Each row was made from one path, in order. Every step used is in the known rows, and no mark comes twice. Write each row's path.
Known rows:
V-X: [ -5  11 -62   1 -10  -7   2   4  -6  -5   4   7 -22   4   2  26  16   7
   5 -21   1   1 -10  -7  -9  20 -14   1  -4 -11  -3  -3  23  -3  -6]
V-X-T-H: [  6   8 -77  16 -21  -1   7 -15  -2   0   1  18 -24  -4  -2  17  45  30
   0  -6   6 -11   0 -50 -49  24  -9   2  -8 -14 -22 -21   9   2   0]
P-V-X-T-F-U: [ -7   5  40  19 -28   0   5  -3 -10  -8  10  27 -24 -28  18  -8  13  -2
  -6 -14   2 -11  11 -24 -31  26  -9  -2 -25   4  -1   3 -25  12  22]
L-T: [  1  -7  -7  -8  -6   8   7   2   1   3   6  21 -11  -8   2 -23 -13  -4
   3  21   5 -11   8  -8  -9   9 -16   1  -1  -8  -8  -1 -13  -5   6]
F-N-D: [-18   5  -2  -7 -24   2  -7   7  -2  -6   3  18  -5   0   1  23  14 -15
   1 -11  -2   1  -2   5  23  -2  -7   4   8  -8  14 -11  22 -13 -23]
L-T-X-V-F: [ -9   1 -35   0   6  18  17   7   3  31  10  24 -37  -7   0   4   7   3
   1  27   8 -16   9 -31 -52  19  -5  -4  -7   6  13  -8 -21   8   2]
N-F-U-D-T: [ -7  -1  14   0 -27  13 -11 -12   1  -2  -4  33 -29   6   4  19   0  -8
  -1   7  13 -12  13  34  -6  -9 -17  12   7  15 -17   9   9  -3  14]
T-X-V: [ -8 -13 -12  -1   7  12  10   6  11  15   7  -2   0  -7  -4 -26  25  -1
  -6   9   4  -8   7 -42 -38   8  35  -6 -19 -12  28  -7  -6   6  -1]
N-D-U-F: [ -6  -2  55   5 -30  16  -8  -3  -1 -25   6  29 -29   0   1  12 -26 -29
  -3 -25  11   2   9  28  16 -17 -23  11  21  19  30  12   3  -5  -5]
P-V-F-U-D-T: [-12  10  20   3 -15  24   0  -1  -2  -1 -10  26 -38  -2   7  17 -23  -1
   1  35  11 -10   7  29 -19  -4 -25   6   5  15 -14   8   3   7   8]
H-T: [ -1  -1  -6  11   5  -2   3  -3  11  -4   3   0 -25  -2  -4  -1   8  -9
   1   0   5  -1  14 -12 -22  16 -15  -1   1  11 -25  -3 -11  -8 -16]
N-D-U-F-T-X: [ -9 -10  26   6 -17  -1  -3  -4   9  -9   7   7 -34  -7   2 -32 -11 -16
  -4 -10  27   1  21 -10 -39   6 -19   9 -15   3  -2  -2  -1  -9 -29]
E-F-U-D-N: [-13   1  19   3 -19   9  -7  11 -10  11  -5  31 -11  11   7  37 -15 -29
  -7   8  17  -6   8  37  10 -21  -4   7  -2  20  28 -21  12   5  14]
N-D-U-F-E: [-13  -4  85   2 -17  15 -15  -3   6   5  -5  24 -14   0  -3 -16  -1 -27
  -4  -7   2   6   5  19 -14 -23 -22  14   3   0   8  13   1 -20 -13]
N-D-T: [ -3   1 -24 -15 -15  18  -3  -5   9  -1   3  20 -13  13   0  22  -1  -1
   4  11   2  -8  16  14   6  -9  -7  12  10   7  -8   4  31 -14 -19]
D-T-L: [  3  -7 -25  -7  12  13  -2  -1  11   4  -5  -7 -29  -1   2  31   0  25
   2  13   5  -6  20  -6 -26  -8   0   7 -14  11  -6 -10  14 -15  -4]
U-F-T-X: [ -6 -12  18   9  -5  -9   0  -5  10   2   3  -3 -21  -9   1 -44   9  -2
   0   5  28   1  18 -19 -54  16 -15   4 -26  -7 -18  -3 -17  -9 -21]
D-U-F-T-X-V-P: [  0  -3  -3  13  -2  10   9  12   3   6  14  13 -39  -6   5 -21  20  -7
 -21  10  16  -8  13 -22 -47  22 -22   2 -15  -4  34   2  -7 -12  -7]
T-F: [ -6  -4   7   9 -13   4  -1 -10  -2   3  11   9   2  -7  -2  11   4  -2
   1  -8   6  -3  16 -11  -9  14   7   2 -11   6   7  -7 -29  -3  16]
F-T-X: [ -4  -9  -7   3   5 -12   3  -2   9   8   3 -14 -16  -8   2 -42   6   4
  -2   9  21   0  15 -28 -51  17  -5   2 -31 -12 -23 -10  -4  -6 -25]
E-F-N: [-11  10  -6  -3 -12 -15  -1  12  -9  10   5   9  20  -2   3  19  32  -5
  -4  16   2  -6   7  -2  11   4 -22   1 -12  -4  -2 -14 -27 -12  14]
E-F-T: [ -3  13   0   6   9 -11   4  -2  -2  20   7   7  11   1   4   3   1   0
  -9  32  11  -9  22 -18 -10  16 -35   2 -17   4 -26   0 -15 -14 -11]
U-D-T: [ -4  -1 -18  -4 -15  23  -8  -5   5  -2  -8  12 -14  12  -6  20  -8   3
   4  21  11  -7   8  25  -6  -7 -11  10  10  -4 -14  -2  14  -9   6]
X-V-F: [ -9  11  -9   5   9  17  14   8  -2  27   6  22 -26  -1  -1  32  12   6
  -4  24  -2 -12   0 -17 -22  10  -8  -4   5  11  17   1 -12  10   5]
E-F-U: [ -1   7  31   6  -2 -15   0   5  -7   5   1  24   0  -8  15   2  -6 -16
  -7  -7   2  -8  11   7   5  -1 -15   0 -10  28   5   6 -16   9  12]
H-T-F: [ -6  -5   0  18  -9   2   1 -12   6   0  13  10 -18  -8  -4   8  11  -9
   2  -9  11  -4  26 -21 -26  27  -5   2 -10  14 -14  -9 -39  -9   3]
E-F: [ -1  11 -40   0   7  -3   2  -2  -5  17   6  10  26   6   2  31  -4  -7
  -1   7   1  -8  13  -2   4   1 -12  -1  -1  19   7  -3 -20  -7  13]
U-D-T-X-V: [-10 -13 -24  -3  -1  26   5   3  14  16   3   5  -9   2  -7 -12  20   2
  -3  23  11 -13  12 -25 -44   4  27   0 -12 -14  19  -8   2   0   3]
L-T-F: [ -5 -10   3   3 -19  11   4  -9  -1   5  16  26  -6 -12   1 -10  -6  -4
   4   7  10 -12  22 -17 -16  21  -4   3 -12  -1   0  -7 -38  -8  20]

Write each row's path:
[-12 -10   4   2   2   4   9  -4  10  24  15   8  -8  -8   0 -24  38  -1
 -13  16  13 -13  19 -49 -47  17  18  -2 -26  -8   6   0 -10  -4  -9] => N-F-T-X-V
[-14   1  14  -7 -23  15   0  14  -5  -7  13  23 -41  -7   3  19  -3 -20
 -11  -9   6  -6   6  -3  -2 -10 -12   7   4   6  35 -10  13   3 -10] => T-X-V-F-N-D-U
[-12 -13  30   8   3   9   9   4  13  14   9   5 -12 -10  -2 -41  29  -3
 -10  24  17  -7  17 -44 -51  18  10  -3 -26 -16  11  -2 -15  -3 -12] => U-F-T-X-V
[-24   5 -22  -6 -18  10   2  12   0  13   7  25 -25  -2   1  32  22 -11
   1  -1   3  -5   2 -13 -11   8  -4   1   3  -3  26 -16  12  -5 -23] => T-X-V-F-N-D
[ -2  18 -44   9 -13  13  11  -3  -6  -3   9   7  -9 -13   7   6  25  15
   0   0  -6 -11  -3 -37 -37  29 -17  -5  -7 -21  -9  -2  -2  -2   8] => P-V-X-T
[-10  -5 -11   3  13   5  12   5   9  28  12   3   7  -6  -1 -24  27   0
 -12  28  12 -13  21 -53 -45  18  12  -5 -30 -10  10  -8 -15  -3  -8] => E-F-T-X-V
[-23  -1  31  -4 -17  10 -17 -11   2  37  -3  29   1  14  -2  21  27 -24
  -5   5   6  -3   5  23 -20 -22   1  14  -5   3  -1  -3   4 -23   4] => U-D-N-F-E
[ -6  -8  63  20 -15 -11  -1  -4   0  -8   6  23 -33 -20  11 -14   5 -17
  -6 -17  10  -5  22  -8 -19  19 -11   2 -18  23 -11   0 -29   7   5] => H-T-F-U
[-10   3 -32  10  13  13  15   5   8  29   9  14 -45  -4  -3  17  17   1
   0  17   8 -11  11 -34 -58  23  -5  -5  -6  15   4  -9 -20   7  -9] => H-T-X-V-F
[ -9  -3 -16   0 -37   6  -1 -12   8  -5  -3  34 -27   7  -5  18  35  11
   2  22  16  -7  15  -7 -21  -5 -13  14   0   0 -19 -12  12 -12 -16] => U-F-N-D-T-H
[ -3  -4 -13   9 -24   7  -3 -13   4  -3 -14  25 -33   3  -3  11   9  15
  -1  24  17  -8   8   0 -31  -6  -4  10  -3   6 -22 -12  15   7   1] => F-U-D-T-H
[ -3  -5 -34  -1   6  24 -10  -3   9   4 -12  -3 -32   2  -3  48 -15  19
   4  11  11  -5  13   8 -24  -8  -1   7  -3  10   3 -15  21 -16   0] => U-D-T-L
[-13  -6  34  15 -27  15 -10  -4  -7  -5  -4  34 -26 -14   4   3 -29 -22
   1  -7  16  -7   4  17  -6  11 -10   3   2   7  14  -7 -15   6  22] => L-T-F-U-D
[-14  -9  42  -1  -9  11  -6  -8   7  31   2  21   4  -9  -3 -32  16  -9
   1  19   1  -5  15 -16 -39   8  -7   7 -23 -17 -15  -3 -32 -22   8] => L-T-F-E
[-13   0   4  11 -39  13  -5   6 -12   4   2  36 -32   3   7  38  10 -18
  -5 -12  18  -9   7  16 -13   3  -5  10  -9   0  21 -27  14   5  19] => V-X-T-F-U-D-N
[-15 -12  10  -1  -2   6  10   2   8  28  16  14 -11  -1   1 -17  41  -7
 -15  26  18 -14  24 -42 -45   7  23   2 -30  -7  13  -9  -4  -3  -8] => D-N-F-T-X-V
[-12  -3  -1  -2 -17  18  -7   8  -6   8  -5  16  -9  17  -3  35 -11 -19
  -2  12  16  -1   0  33   7 -20   7   7   6   2  26 -23  22   0   6] => U-D-N
[-16  -4  29  10 -25 -11  -1   3  -1  -3  11   9 -13 -14  -1   3  43  -6
  -2   4  10  -2  18 -17 -13  24 -16   3 -19 -10 -19 -19 -40 -14   7] => H-T-F-N
[-14  -3  59   4 -31 -10  -5   9  -4 -11   0  13  -8  -7   1  -8  37  -7
   0   7  11   3   1  11   3   2 -26   4  -5 -14  -2  -5 -26 -10   8] => U-F-N
[ -1  -6 -22  10  21   3  -1   0  13   1  -3 -12 -40 -10  -1  32  -2   9
   2  -8   6   0  18 -23 -35  10  -4  -1 -10  20  -5 -16   1 -15 -20] => H-T-L
[ -4  -8  66  13 -19  -9  -2  -1  -6  -5   4  22 -18 -19  12 -12   2 -11
  -6 -18   6  -4  14   0  -6   9  -1   2 -19  17   4   2 -22  12  17] => T-F-U
[-17  -5  37   2 -14  21 -15 -13   8  29  -6  15   1   4  -8  -2  19  -3
   2  20   5  -3  15   6 -36  -1  -5  13 -16 -15 -19  -4 -16 -25   9] => U-D-T-F-E
[ -9   4 -29   5  10  15  14   6   3  32   7  13 -33  -3  -1  16  13   6
   0  17   6 -11   4 -27 -46  14   2  -4  -7   9  17  -7 -15  11   0] => T-X-V-F
[-14  11 -33  -2 -27  13   9  -9   3   7  -2  31 -33   2  -2  32  22  18
   1  44   9 -11  11 -17 -34  -2 -14   8  -2   8 -21 -11  10  -2 -19] => P-V-F-N-D-T-H
[-20   2  24  -2 -36   4  -9   4   0 -13   3  27  -8   1   1  21  16 -23
   3 -13   6   3   1  15  20  -2 -18   6  12  -3  18  -4   9 -16 -19] => U-F-N-D
